Each row comes from the steps of one path. Every step used is in the known rows, and no mark comes twice. Write the path behind each row, first mark first.
Known rows:
J-Y-H: [ -3 -14  -3 -12  17 -15  19  21 -15  -2  10 -11   4  -4   1  16  -2   9
  30  -5  -6  -5 -13 -12 -10  -4  11  -3  -2   8   5   7  -4  -7]
V-N-R-K-Y-H: [  2 -12  -4  -9  -3  -4   9  11 -25  -7   3   6   8   5   3  12  -7 -10
  14   0 -10   2 -19 -22 -18   7  11   8  -8  10   7  20   0   8]
F-U-H-Y-J: [  4   1  -3  -9   6 -23   7  12 -16  11  12 -18  -7  -5   1  22   2  10
  40   0  -8   0 -17 -11 -10  -9   3   3  15  20   9   3  -8   2]
V-N-R: [  8  -8  -6  -8   0  -8   5  15  -5  -6   2   2  -1   7  14  12 -10  -3
  18  -1  -5  -3 -16 -13  -8   1  -1  19   5   2  11  21   4   1]
F-U-H: [  7  -4   3  -9  12 -22  13  20  -6   5   7  -8   3  -1   0  16   2   9
  25  -1  -9   0  -7  -1  -5 -13   6   6   5  20  11   8  -2   2]
G-H-Y-K-R-N-V: [ 13   3 -13  14  -9   2   9  12 -10   1   3  -5  -5  -2  19  11   3 -12
  -9  14 -13  12 -14 -12 -10   3  11   7 -10  11   6  10  -3   9]
Q-J-Y-H-G-F: [  4 -13   5  -9  11  -7  17   9   0  10  18 -23  13   4  -8  15   3   9
  38   8  -4  -8 -14 -18 -14  -2   2  -5  -7   3  -8  -5   0  -1]
H-G-C: [  3   2  -1   1   6 -13  19  21  13  11  11  -3  11  11  12   6  -6  11
  13  13  -3 -10  -4  -5   1 -10   0  15   7   3  12   8  -8  -2]
H-G: [ 0 -2  0 -3  9 -6 17 17  7  2  7 -5 11  2  8 13 -4  9 13 11 -5 -3 -6 -4
 -1 -4  6  8  0 -1 12 12 -3 -3]
M-R-K-Y-J: [  2  -6 -14  -5  -6  -4  11   5 -13   1  -3   0   6  -6  21  16  -4   4
  20   1   1 -14 -14 -11 -18   0   4   6  -2   1   5   7 -13  -3]
Y-K-R-U: [ -2   2  -1  -5   1   7  15  16   8   4 -11   2  -2  -8  28   7  -7  -6
   4   1 -14  -9 -12   1  -9  -8   7   9  -3   5  16  12   0 -15]
P-N-V: [  8  -8 -13   3   0 -22  19  22   0  -3   7  -6   2  -5   7   7   4  12
   7   3   0  -5 -13  -4  -9   3  -5   7   3   6  -4  12   1   7]
C-G-J: [  6 -12  -9  -5  13 -16  13  11  12   0  11  -5   3   3   7  14  -2  13
   9   8   6  -8  -1   2  -4 -17 -10   8   6   3  15  10  -9 -11]
U-F: [ 10  -7  -2 -13   1 -12  11  19   4   9  10 -12   5  -1  10  19   1  12
  21   4   3   0  -6  -5  -6  -6  -7  -2   2   8   8  10  -2  -2]
F-G-J-Y: [  3 -14 -15  -7  12  -5   8  12   5  -1   3 -14  -2  -4  -2  14   6  11
  26  -5  -5  -7 -14  -1 -10 -12  -4   9  -2   8   8  -5  -4 -15]
G-J-Y-K-R-N: [  0   1  -8   6  -4   3   3  11  -7  -4  -7  -4 -10  -1  24   9   1  -9
   8  -1 -11  -2 -18   0 -12  -8   4  12 -11   5  12   9   0  -9]
K-Y: [  0 -11  -9 -13   8 -11  13  21  -7  -4   1  -5   9  -2   0  20   4   5
  10   3   4  -1  -7  -5 -10  -6  10   5   3   8  12  18  -8   7]
R-U-H-Y-J: [  1  -7  -4 -18   5 -15   8  10  -8  16  13 -24  -3  -4  13  16  -5  11
  37   4 -10   1 -18  -8 -11  -3  -3   4  12  16  13   7  -9  -4]
K-Y-H-G-F: [  0 -12   7  -9   8  -6  15  13  -4   0  16 -14  22   5 -15  15   7   8
  23  15   0   5  -4 -13  -9   3   8  -6  -4  15   2   7  -6   6]
Y-K-R: [  2   5  -2   0   0   1  16  12   1   1  -5   7  -2  -4  22  12  -1  -7
   5  -1 -10  -1 -11  -7  -7 -10  12   7  -4   2  14  13  -3  -3]
F-G-C: [  7  -1 -11  -4  10 -13  18  17  10  10   5  -2   7   6   4   7  -4   9
  14   4  -6 -12  -4  -5  -5 -14  -6  15   8   7   7   4  -7  -5]
Q-J: [ 10  -6  -6 -12  11 -15  16  11   3  10   3 -12   4   0   9  18  -5   4
  16   3   2 -10 -10  -8 -12 -11  -1   7   2  -1   2   7  -4   3]
V-N-R-K: [  6 -10  -9  -1  -6  -2   7  15  -7  -1  -3   5   1   4  20   8 -10  -9
  10  -2 -10  -3 -16 -13  -9   0   2  18  -4   1   8  18   2   3]
N-R-K-Y-H: [  4 -12  -3  -8  -4  -5  12   6 -23  -4   3   5  10   2   3  19  -1  -4
  11  -2 -10   3 -12 -13 -11   0  13   2 -13   9   5  15  -6   8]
R-N-V: [  7  -3 -12   2   6 -17  16  18  -3  -3  -1 -11   1  -3  10  10  -7   3
  -3  11  -2  -3  -6  -2  -6  -1  -2  12  -2   6   0  14   0   4]
J-Y: [ -2 -15 -11 -10  12 -10  14  26  -5  -1   2 -10   1  -5   8  17   1   9
  22  -5  -1  -8 -12  -6  -8  -9   9   5   1   2   9  10  -4  -4]
Y-K-R-U-F: [  4   3   3 -10  -9   8  11  14  12  11  -3  -3  -2  -9  28  11  -3  -1
  12   4 -11  -5 -13   0 -11  -5  -3   1  -5   9  15   9   3 -17]
Y-H-G: [  0  -1   8  -6  13 -10  22  12  -3   1  14  -7  14   3   2  11  -6  10
  21  11  -9   0  -6 -10  -3   0   9  -1  -2   5   8   9  -3  -5]
M-R: [ 10  -6  -8  -5   4 -12  12  14   0  -3   3  -2   6   1  22  13  -6   8
  22   1   3  -7  -6  -2  -6  -3   3   9   7   0   9   8  -5  -8]
R-K-Y: [ -3 -13 -12  -6   3  -4  15  21  -9   2  -3  -2  12  -4   5  16   4   0
   1   2  -1  -2  -7  -6 -11  -8  14   5  -7   7   9  15 -10   9]
R-U-H: [  3 -12   3 -18  12 -14  14  18   2  10   8 -14   7  -1  12  11  -6  10
  21   3 -10   1  -7   2  -6  -8   0   7   1  17  15  13  -3  -5]
F-G-H-Y-K-R-M: [  2  -2 -13  -7   1   9   6   9  -1   1   6  -4  -3   4  17  15  14 -10
  11  10 -19   3 -16 -12 -12  -5  13  17  -5   6  11  -2  -5 -12]
U-F-G-J-Y-K: [  8  -1 -10  -4  -3   0   3   6   9   8   7 -15  -2  -6   1  15   9   4
  27  -2  -6  -4 -14  -8 -13  -7 -11   0  -1   9   8  -7  -2 -17]

Which path is each row?
[  7  -8 -11   2  -1  -5  15  14  -3   2  -1   1   9  -2  28   9  -7   2
  14   0  -2  -8  -5  -2  -7  -5   6   9  -3  -1   6   5  -7  -6]
M-R-K
[  4   5  -1  -2  -3  -4  10   7  -9   8  12   1  -1   2  17  17   8  -6
  17   0 -15  19 -15 -13  -8  -8  19   5   0  11  21  12  -5  11]
U-H-Y-K-R
[ 10  -4  -6 -13   3  -6  12  12   8   9   8  -9   7  -2   0  18   2  12
  22   4  -5  -2  -7  -6  -9  -5  -9  -1   0   6   7   5   1  -8]
U-F-G
[  1  -3   1   1  -8  -2  12  11 -12   2  12  10  14  18   6   3  -9  -6
  13  11 -13  -3 -17 -23 -12   5   8  18  -5   8  11  15  -3   8]
V-N-R-K-Y-H-G-C
[  7   5   8   0   7 -21  16  20   7  15  15  -4   8  11   2   8  -1  13
  24  10 -12  -6  -5  -3   0 -16   3  15   8  18  14   3  -5   1]
F-U-H-G-C
[ 10  -7 -15  -7   5  -3   8   6  -7  11  12 -16   1  -2   0  20   2   9
  28   7 -10  -1 -15 -17 -11   0  -3   1   4  11   4   0 -11  -4]
F-G-H-Y-J
[ -1  -8   8  -6  10  -9  13  18  -5  -3  10 -14  17   0 -21  15   8   8
  26  12  -3  -3  -5  -8 -10  -1   9  -5   1  22  -1   2  -3   0]
K-Y-H-G-F-U
[  7 -11  -5 -13   0  -4   7  14   3   0  -4  -5  -1   0  20  15 -10   3
  15  -1 -10 -10 -11   4  -4  -4  -5  14   0   5  10  15   1 -12]
N-R-U
[ -5  -2  -7  -1   1   4  15  18  -3  -2  -5   5  -5  -8  20  14   4  -5
  12  -7 -12  -6 -18  -9 -11 -10  18   7  -7  -1  14  10  -1  -6]
J-Y-K-R
[  4 -11  -7 -17   1 -14   5  12  -2  -7   3  -4  -5   9  22  20   1   1
  17   3  -5  -8 -11  -3  -3  -7  -1  26   0  -1   5   9  -3 -10]
N-R-M
[  1  10  -3   4  -3   2  12  12  -7  -2  -8   6  -1   0  26   8  -7 -13
  -3   7 -14   1  -9  -3  -8  -4   9  11  -7   1  11  22   1  -1]
Y-K-R-N
[ -4  -5   5 -10  11  -7  19  13 -10  -5  13  -5  18   2  -8  17   0   8
  16  13  -5   3  -8 -12 -10   3  16  -2  -3   8  12  14  -6   3]
K-Y-H-G
[ -2   1  -4   5   3  -1   8  12   8   2   6 -11   2  -1   9  10   3   1
  18   4  -6  -5 -13  -6  -5  -7   5  10  -2   2  13  -1  -6 -11]
H-G-J-Y-K
[  3  -1  -1   4  -3  -6  19  10  -7   5  13   6  22  11  14   4  -6   5
  17  13  -5  -8  -6 -12 -11   0  11   8  -4   6   9   3 -12  -1]
M-R-K-Y-H-G-C
[ -6   2  -4  -9   3  -3  13  14   3  -3  -3   2  -6   1  29  12   4  -9
   6   5 -10  -7 -13  -5  -9 -11  12  21  -3  -1  11   6  -3 -14]
Y-K-R-M
[ 13 -14  -7 -13  -7  16   5  13   8  14  10 -13   0  -4  13  18   7   9
  22   9 -16   5 -18  -2 -13  -1  -6  -3  -8  17  15   0   2 -15]
K-R-U-F-G-H-Y
[ 12  -9  -3 -15  -4  -5   7  16  10   7   5 -12   5  -4  28  13  -9  13
  29   5   2 -11  -8   4 -10   1 -12   2   6   8  10   5   1 -22]
M-R-U-F
[ -8  -6   2  -4   6  -1  21  13 -12   1   9  -2  21   0  -2  12   0   2
   9  11 -10   2  -8 -13 -10   1  19  -2 -13   7   9  11  -8   5]
R-K-Y-H-G
[  1  -8 -11  -8 -11  -1   3   7 -18  -2  -5   3  -1   0  13  15  -7  -7
  16  -1  -6  -9 -25 -22 -19   4   0  16  -3   3   7  19  -4   6]
V-N-R-K-Y-J
[  0 -18  -6  -8  19 -17  16  12  -4  -4  18  -9   1   0  -2  15  -1  15
  26   1   0 -10  -9  -7 -10 -13  -2  -2   1   6  11   5  -7 -16]
C-G-J-Y-H
[  2 -14 -11  -6  -8   0   4  16 -14  -7  -4   7   5   4  10  13  -3 -10
   5  -1  -6  -1 -18 -15 -15   2   9  17  -6   4  11  23   0  11]
V-N-R-K-Y
[  9  -1  -9 -10 -10  10   2   7   2   8  13  -8  -4   4  17  19  17  -5
  18  13 -16   7 -16 -14 -14  -2   3   9  -6   9  11  -5  -2 -14]
U-F-G-H-Y-K-R-M
[ -4  -6   2 -11   2   4  13  15  -1   6   1  -2  -3  -7  22  10   0  -2
  19  -6 -22  -1 -19  -4 -13 -10  14   7  -9  11  20  10   2 -10]
J-Y-K-R-U-H
[ 13 -12  -8  -8  12  -3  14  14   2   5   6  -7  10   1  -1  14   1   8
  13   6 -11  -1  -4  -7  -6  -6   0   4  -5  11   6   6  -5  -5]
F-G-H
[ 10 -12  -2  -6   5 -21   5  21  -5  10  16 -23   4   2  -8  18  13   8
  37   1  -3  10  -7  -5  -5 -11   4   1  12  28   3   0  -5  10]
G-F-U-H-Y
[ -7  -8   3  -7  14  -6  21  18  -8  -2  15  -9  10  -1   0  14  -2  11
  29   5 -11  -4 -13 -13  -7   0  14  -2  -5   2   9   7  -2  -8]
J-Y-H-G
[ 12  -9  -7  -3 -10 -14   6  14  -9  -7   6   5   1   7  15  13   1   5
  16  -3  -7  -3 -14  -2  -6   4  -5  12   2   0   3  23   3   6]
P-N-R
[ -6   3  -8   3  -2   5  10  17 -12  -6  -9   3  -5  -3  25  11  -2 -11
   4   0 -16  -4 -16  -5 -12  -4  15  10 -10  -2  12  19   3  -4]
J-Y-K-R-N
[  2  -5  -9  -6  -2   2   6  16  -6   2   7  -6  -7   5  26  16  12 -10
  10  10 -11   5 -16 -11  -9  -6  16  15  -3   8  12   3  -8  -7]
G-H-Y-K-R-M
[ -1  -1   4  -6   9 -14  20  16  -5   5  17  -2  17  12  -4  10  -3   9
  16  14  -4  -4  -6 -13  -8  -3   9   5   3  12  12   9 -11   4]
K-Y-H-G-C
[  2   2  -4  -7 -12   9   6  15   6  12   3  -9  -5  -8  27  15   2  -3
  17   5  -9   3 -18  -4 -11  -3   2  -1   3  10  18   8   0 -11]
H-Y-K-R-U-F
[  7  10  -7   9  -8  -8  10   5 -12   3   9  -3  -5   0  17  12   3 -10
   1  10 -17  20 -15 -12 -11   0  13  10  -5  12  12  13   0  16]
U-H-Y-K-R-N-V
[  8 -18 -14  -4  10 -10  12  20  -1   4  20  -7   8   4   4  21   3  10
  10  14   0   1  -3  -9  -5  -8   5   0   7   5  16  17 -11   1]
C-G-H-Y
[ 12 -15 -11  -5   6  -9   8  22  -8   8  14 -16   4   2   6  19   5   6
  18   7  -1   8  -8  -9  -4  -3   8   1   4  13  10   9 -10   6]
G-H-Y
[  1   4 -11   0   3  -9  10  17  -5   4   6  -9   2  -2  12  15   1  -6
  13   4  -3   4  -9 -12  -5  -4  13   5  13   4  12  12  -9   4]
H-Y-K
